Each row was made from one small tree. The marks that hang from a mark follow it in brackets, in the order of their numbers. Every link used is in the known rows. Write each row's tree.
Known rows
j736[j683[j171[j698[j786]] j669 j789]]: | -.24 |  .29 | -.38 |  .12 |  .18 |  .26 | -.17 |  .09 |  .25 |  .01 | -.06 | -.34 |  .04 |  .16 | -.28 |  .01 |  .11 | -.06 |  .10 | -.34 | -.13 |  .24 | -.51 |  .01 | -.12 |  .32 |
j144[j683[j171 j669[j786] j789]]: |  .10 |  .36 | -.23 |  .20 |  .28 |  .17 | -.28 |  .09 |  .19 | -.03 | -.03 | -.27 |  .18 |  .49 | -.25 |  .04 |  .01 | -.26 |  .29 | -.06 |  .00 |  .39 | -.50 | -.07 |  .05 |  .23 |
j698[j171 j786]: | -.16 |  .18 | -.22 | -.23 |  .04 |  .02 |  .04 | -.15 |  .31 |  .17 | -.06 | -.06 |  .07 |  .17 | -.13 |  .19 | -.13 | -.10 | -.04 | -.05 |  .05 |  .26 | -.19 | -.25 | -.04 |  .12 |
j669[j683[j736] j786[j698[j171]] j789]: |  .11 |  .37 |  .09 |  .15 |  .29 | -.09 | -.12 |  .04 |  .09 | -.13 | -.14 | -.20 | -.17 |  .35 | -.29 |  .10 | -.37 | -.57 |  .24 |  .34 | -.05 |  .52 | -.32 | -.50 | -.10 |  .14 |
j669[j683[j171[j698] j736] j786 j789]: | -.03 |  .24 |  .11 |  .23 |  .33 | -.04 | -.11 |  .07 |  .07 | -.25 |  .08 | -.27 | -.25 |  .35 | -.30 |  .05 | -.19 | -.64 |  .20 |  .14 | -.19 |  .37 | -.41 | -.37 | -.22 |  .08 |
j669[j683[j171 j736] j786[j698] j789]: |  .09 |  .41 |  .03 |  .27 |  .32 | -.10 | -.16 |  .10 |  .16 | -.22 | -.06 | -.22 | -.12 |  .32 | -.36 |  .04 | -.27 | -.57 |  .32 |  .34 | -.08 |  .51 | -.40 | -.36 | -.15 |  .15 |
j786[j698[j171[j683[j669]]]]: | -.14 |  .30 | -.20 | -.05 |  .01 |  .23 | -.15 |  .06 |  .24 |  .04 | -.11 | -.15 |  .04 |  .28 | -.23 |  .11 | -.16 | -.24 |  .02 |  .10 | -.16 |  .17 | -.32 | -.22 |  .14 |  .39 |
j669[j683[j736 j789]]: |  .03 |  .10 | -.14 |  .05 |  .15 |  .03 | -.23 |  .05 |  .19 | -.02 |  .13 | -.01 | -.05 |  .56 | -.17 | -.22 | -.04 | -.26 |  .26 | -.08 |  .07 |  .36 | -.40 | -.17 | -.06 |  .12 |
j171[j683[j736 j789] j698]: | -.32 | -.02 | -.14 |  .01 |  .06 |  .23 | -.19 |  .15 |  .18 | -.11 |  .17 | -.13 | -.15 |  .55 | -.13 | -.13 |  .10 | -.14 |  .11 | -.33 | -.13 |  .29 | -.41 | -.15 |  .00 |  .30 |
j698[j171[j683[j669 j736]] j786]: | -.21 |  .38 | -.27 | -.06 |  .07 |  .11 |  .06 | -.16 |  .37 |  .13 | -.02 | -.22 | -.07 |  .45 | -.36 |  .03 | -.06 | -.17 | -.06 | -.11 | -.03 |  .25 | -.35 | -.17 |  .11 |  .42 |
j698[j171[j683[j789]] j786]: | -.29 |  .24 | -.31 | -.10 |  .13 |  .18 | -.02 | -.10 |  .28 |  .23 | -.12 | -.10 |  .00 |  .34 | -.15 |  .10 |  .05 |  .02 | -.07 | -.17 |  .00 |  .37 | -.22 | -.19 | -.03 |  .22 |
j786[j698[j171[j683[j736 j789]]]]: | -.24 |  .24 | -.25 |  .04 |  .06 |  .18 | -.13 |  .05 |  .25 | -.01 | -.03 | -.20 | -.06 |  .49 | -.26 | -.06 | -.02 | -.06 |  .16 | -.09 | -.01 |  .41 | -.41 | -.20 |  .07 |  .45 |
j736[j683[j171[j698[j786]] j669[j789]]]: | -.23 |  .25 | -.28 |  .09 |  .21 |  .23 | -.19 |  .07 |  .20 | -.05 | -.06 | -.29 | -.06 |  .04 | -.35 |  .13 | -.09 | -.28 |  .03 | -.13 | -.26 |  .23 | -.50 | -.22 | -.16 |  .23 |
j144[j683[j669[j786 j789]]]: |  .16 |  .18 | -.02 |  .05 |  .28 |  .11 | -.34 |  .15 |  .12 | -.05 | -.06 | -.09 |  .06 |  .45 | -.16 |  .15 | -.20 | -.53 |  .21 |  .11 | -.11 |  .36 | -.39 | -.38 |  .05 |  .05 |
j171[j683[j669[j786] j736] j698]: | -.11 |  .20 |  .05 |  .05 |  .13 |  .14 | -.08 |  .08 |  .26 | -.19 |  .09 | -.25 | -.19 |  .51 | -.18 |  .01 | -.07 | -.46 |  .09 | -.08 | -.20 |  .18 | -.38 | -.19 |  .09 |  .31 |
j698[j171[j683[j669 j736]]]: | -.12 |  .28 | -.22 | -.05 |  .02 |  .17 | -.07 | -.09 |  .35 |  .03 |  .09 | -.18 | -.06 |  .52 | -.34 | -.03 | -.10 | -.24 |  .03 | -.01 | -.08 |  .20 | -.43 | -.21 |  .17 |  .41 |
j736[j683[j789]]: | -.02 | -.03 | -.35 | -.03 |  .12 |  .20 | -.33 |  .06 |  .37 | -.01 |  .08 |  .02 |  .06 |  .23 | -.04 | -.05 |  .06 | -.01 |  .21 | -.20 |  .00 |  .30 | -.44 | -.17 |  .05 |  .08 |
j171[j683 j698[j786]]: | -.39 | -.03 | -.09 | -.16 |  .08 |  .21 | -.04 |  .05 |  .22 |  .01 |  .02 | -.04 | -.13 |  .21 |  .01 |  .17 |  .05 | -.22 | -.12 | -.25 | -.22 |  .14 | -.15 | -.19 | -.03 |  .16 |
j144[j683[j171 j669[j786 j789] j736]]: |  .11 |  .36 | -.11 |  .23 |  .33 |  .05 | -.24 |  .06 |  .20 | -.15 |  .05 | -.29 |  .01 |  .54 | -.44 |  .07 | -.13 | -.51 |  .32 |  .07 | -.08 |  .42 | -.57 | -.30 |  .04 |  .26 |

Which tree is each row?
|  .01 |  .20 | -.25 |  .08 |  .21 |  .22 | -.35 |  .12 |  .13 | -.01 |  .06 | -.14 |  .12 |  .36 | -.36 |  .09 | -.12 | -.38 |  .20 |  .03 | -.15 |  .26 | -.53 | -.28 |  .01 |  .20 | : j144[j683[j171 j669[j789]]]
| -.03 |  .27 |  .01 |  .25 |  .32 |  .14 | -.22 |  .16 |  .06 | -.23 |  .07 | -.42 | -.08 |  .49 | -.38 |  .09 | -.11 | -.57 |  .25 | -.06 | -.23 |  .36 | -.58 | -.29 | -.03 |  .30 | : j144[j683[j171[j698] j669[j786 j789] j736]]
| -.39 | -.01 | -.09 | -.10 |  .08 |  .16 |  .02 |  .02 |  .27 | -.06 |  .10 | -.15 | -.20 |  .36 | -.10 |  .05 |  .09 | -.23 | -.04 | -.32 | -.15 |  .19 | -.25 | -.17 |  .01 |  .28 | : j171[j683[j736] j698[j786]]
|  .00 |  .25 | -.24 |  .16 |  .19 |  .03 | -.18 |  .00 |  .23 | -.05 |  .13 | -.16 | -.02 |  .49 | -.31 | -.20 |  .01 | -.22 |  .28 | -.03 |  .06 |  .36 | -.48 | -.10 | -.11 |  .20 | : j669[j683[j171 j736 j789]]
| -.26 |  .37 | -.17 |  .07 |  .13 |  .07 | -.08 |  .07 |  .12 | -.07 |  .00 | -.33 | -.07 |  .36 | -.48 | -.01 | -.16 | -.35 |  .08 | -.11 | -.11 |  .32 | -.50 | -.20 | -.23 |  .33 | : j683[j171[j698[j786]] j669[j789] j736]
|  .01 |  .37 |  .00 |  .07 |  .19 |  .13 | -.28 |  .19 |  .18 | -.12 | -.20 | -.09 | -.05 |  .35 | -.23 |  .13 | -.27 | -.48 |  .14 |  .28 | -.20 |  .40 | -.31 | -.36 |  .00 |  .21 | : j171[j683[j669[j786[j698] j789]]]
|  .11 |  .41 | -.22 |  .28 |  .29 |  .11 | -.22 |  .06 |  .24 | -.10 |  .06 | -.36 |  .09 |  .66 | -.37 | -.07 |  .05 | -.27 |  .39 | -.14 |  .05 |  .45 | -.59 | -.05 |  .10 |  .36 | : j144[j683[j171 j669[j786] j736 j789]]
| -.01 |  .40 |  .00 |  .14 |  .20 |  .09 | -.24 |  .17 |  .23 | -.18 | -.12 | -.18 | -.13 |  .51 | -.36 |  .01 | -.25 | -.49 |  .22 |  .24 | -.13 |  .45 | -.41 | -.34 |  .04 |  .32 | : j171[j683[j669[j786[j698] j789] j736]]
| -.32 |  .12 | -.18 | -.11 |  .07 |  .10 |  .00 |  .00 |  .23 | -.03 |  .04 | -.18 |  .03 |  .09 | -.15 |  .16 |  .01 | -.17 |  .00 | -.19 | -.11 |  .17 | -.27 | -.11 | -.15 |  .16 | : j683[j171[j698[j786]]]
| -.10 |  .30 | -.02 |  .02 |  .22 |  .10 | -.14 |  .06 |  .19 | -.05 | -.20 | -.13 | -.09 |  .20 | -.20 |  .27 | -.26 | -.37 |  .06 |  .29 | -.18 |  .44 | -.22 | -.49 |  .00 |  .17 | : j669[j786[j698[j171[j683]]] j789]
| -.21 | -.06 | -.25 |  .00 |  .11 |  .25 | -.19 |  .05 |  .34 | -.16 |  .18 | -.17 | -.02 | -.02 | -.11 |  .13 |  .06 | -.18 |  .11 | -.19 | -.25 |  .07 | -.46 | -.17 |  .02 |  .16 | : j736[j683[j171[j698]]]
|  .05 |  .09 | -.14 |  .03 |  .17 |  .16 | -.36 |  .13 |  .12 | -.05 |  .13 | -.10 |  .00 |  .59 | -.33 | -.05 | -.13 | -.42 |  .25 | -.06 | -.06 |  .32 | -.53 | -.33 |  .08 |  .24 | : j144[j683[j669[j789] j736]]
| -.09 |  .27 | -.05 | -.02 |  .13 |  .10 | -.05 | -.01 |  .31 | -.04 | -.13 | -.12 | -.04 |  .20 | -.10 |  .26 | -.15 | -.29 |  .07 |  .18 | -.13 |  .31 | -.18 | -.32 |  .13 |  .22 | : j669[j786[j698[j171[j683]]]]
|  .04 |  .56 | -.20 |  .19 |  .15 |  .07 | -.24 |  .15 |  .22 | -.10 | -.18 | -.28 |  .20 |  .35 | -.32 | -.03 | -.14 | -.19 |  .33 |  .14 |  .02 |  .46 | -.46 | -.04 | -.09 |  .30 | : j683[j171 j669[j786[j698]] j789]
|  .06 |  .04 | -.16 | -.01 |  .09 |  .16 | -.25 |  .08 |  .26 | -.04 |  .19 | -.11 |  .06 |  .59 | -.21 | -.07 | -.02 | -.33 |  .24 | -.19 | -.01 |  .19 | -.49 | -.15 |  .21 |  .30 | : j144[j683[j669 j736]]
| -.12 |  .37 | -.12 |  .13 |  .18 |  .08 | -.08 |  .02 |  .28 | -.08 | -.10 | -.28 | -.07 |  .50 | -.24 |  .03 | -.05 | -.17 |  .22 |  .03 |  .00 |  .52 | -.35 | -.23 |  .08 |  .38 | : j669[j786[j698[j171[j683[j736 j789]]]]]
|  .03 |  .55 | -.12 |  .13 |  .12 |  .01 | -.13 |  .07 |  .20 | -.07 | -.17 | -.35 |  .06 |  .54 | -.35 | -.07 | -.22 | -.22 |  .32 |  .07 |  .11 |  .50 | -.47 | -.17 |  .00 |  .42 | : j683[j669[j786[j698[j171]]] j736 j789]
| -.26 |  .29 | -.20 | -.05 |  .05 |  .14 | -.05 |  .04 |  .18 |  .00 | -.03 | -.27 |  .08 |  .18 | -.26 |  .08 | -.06 | -.22 | -.02 | -.15 | -.13 |  .13 | -.36 | -.05 | -.15 |  .27 | : j683[j171[j698[j786]] j669]
|  .06 |  .53 | -.21 |  .19 |  .17 |  .00 | -.15 |  .00 |  .34 | -.11 |  .01 | -.31 |  .09 |  .58 | -.43 | -.15 | -.08 | -.20 |  .33 |  .02 |  .09 |  .45 | -.57 | -.04 | -.04 |  .31 | : j683[j171 j669[j786] j736 j789]
| -.16 |  .18 | -.25 |  .21 |  .16 |  .27 | -.26 |  .19 |  .06 | -.12 |  .16 | -.40 |  .04 |  .61 | -.35 | -.13 |  .12 | -.23 |  .28 | -.38 | -.11 |  .25 | -.65 | -.02 |  .00 |  .46 | : j144[j683[j171[j698] j669 j736 j789]]
| -.01 |  .24 | -.25 |  .00 |  .03 |  .09 | -.26 |  .09 |  .25 | -.02 |  .09 | -.11 |  .09 |  .65 | -.30 | -.27 | -.08 | -.12 |  .25 | -.13 |  .12 |  .35 | -.55 | -.07 |  .00 |  .30 | : j683[j669 j736 j789]
|  .09 |  .50 | -.10 |  .15 |  .21 | -.03 | -.16 |  .00 |  .29 | -.16 |  .01 | -.25 |  .01 |  .46 | -.50 | -.02 | -.27 | -.43 |  .28 |  .22 | -.03 |  .43 | -.54 | -.27 | -.08 |  .23 | : j683[j171 j669[j786 j789] j736]
| -.23 |  .00 | -.22 |  .16 |  .18 |  .25 | -.22 |  .17 |  .10 | -.14 |  .22 | -.32 | -.01 |  .52 | -.23 | -.06 |  .18 | -.16 |  .28 | -.42 | -.09 |  .30 | -.55 | -.09 |  .01 |  .35 | : j144[j683[j171[j698] j736 j789]]
| -.22 |  .20 | -.26 | -.03 |  .07 |  .24 | -.19 |  .10 |  .18 |  .06 | -.11 | -.11 |  .03 |  .32 | -.15 |  .05 | -.05 | -.04 |  .08 | -.02 | -.08 |  .37 | -.31 | -.21 |  .04 |  .31 | : j786[j698[j171[j683[j789]]]]
| -.03 |  .32 | -.26 |  .03 |  .02 |  .06 | -.13 | -.03 |  .38 | -.10 |  .17 | -.18 |  .09 |  .44 | -.43 | -.12 | -.11 | -.22 |  .22 |  .00 |  .03 |  .21 | -.56 | -.06 |  .03 |  .34 | : j683[j171 j669 j736]
| -.13 |  .14 | -.03 |  .14 |  .23 |  .05 | -.17 |  .10 |  .03 | -.18 |  .15 | -.21 | -.19 |  .33 | -.33 | -.04 | -.15 | -.52 |  .16 |  .02 | -.21 |  .27 | -.46 | -.32 | -.23 |  .14 | : j669[j683[j171[j698] j736] j789]
| -.08 |  .15 | -.45 |  .06 |  .16 |  .21 | -.29 |  .00 |  .42 | -.03 |  .11 | -.11 |  .09 |  .16 | -.20 | -.02 |  .10 |  .02 |  .24 | -.16 | -.04 |  .31 | -.53 | -.10 |  .02 |  .16 | : j736[j683[j171 j789]]
|  .00 |  .36 | -.09 | -.03 |  .14 |  .12 | -.07 | -.10 |  .34 |  .03 | -.08 | -.16 | -.01 |  .36 | -.21 |  .17 | -.18 | -.34 |  .00 |  .15 | -.14 |  .24 | -.28 | -.26 |  .14 |  .22 | : j698[j171[j683[j669[j786]]]]
| -.02 |  .49 | -.17 |  .12 |  .18 |  .10 | -.09 | -.06 |  .31 |  .01 | -.05 | -.30 | -.06 |  .67 | -.35 | -.05 | -.08 | -.22 |  .14 | -.01 |  .00 |  .41 | -.46 | -.19 |  .10 |  .39 | : j698[j171[j683[j669[j786] j736 j789]]]
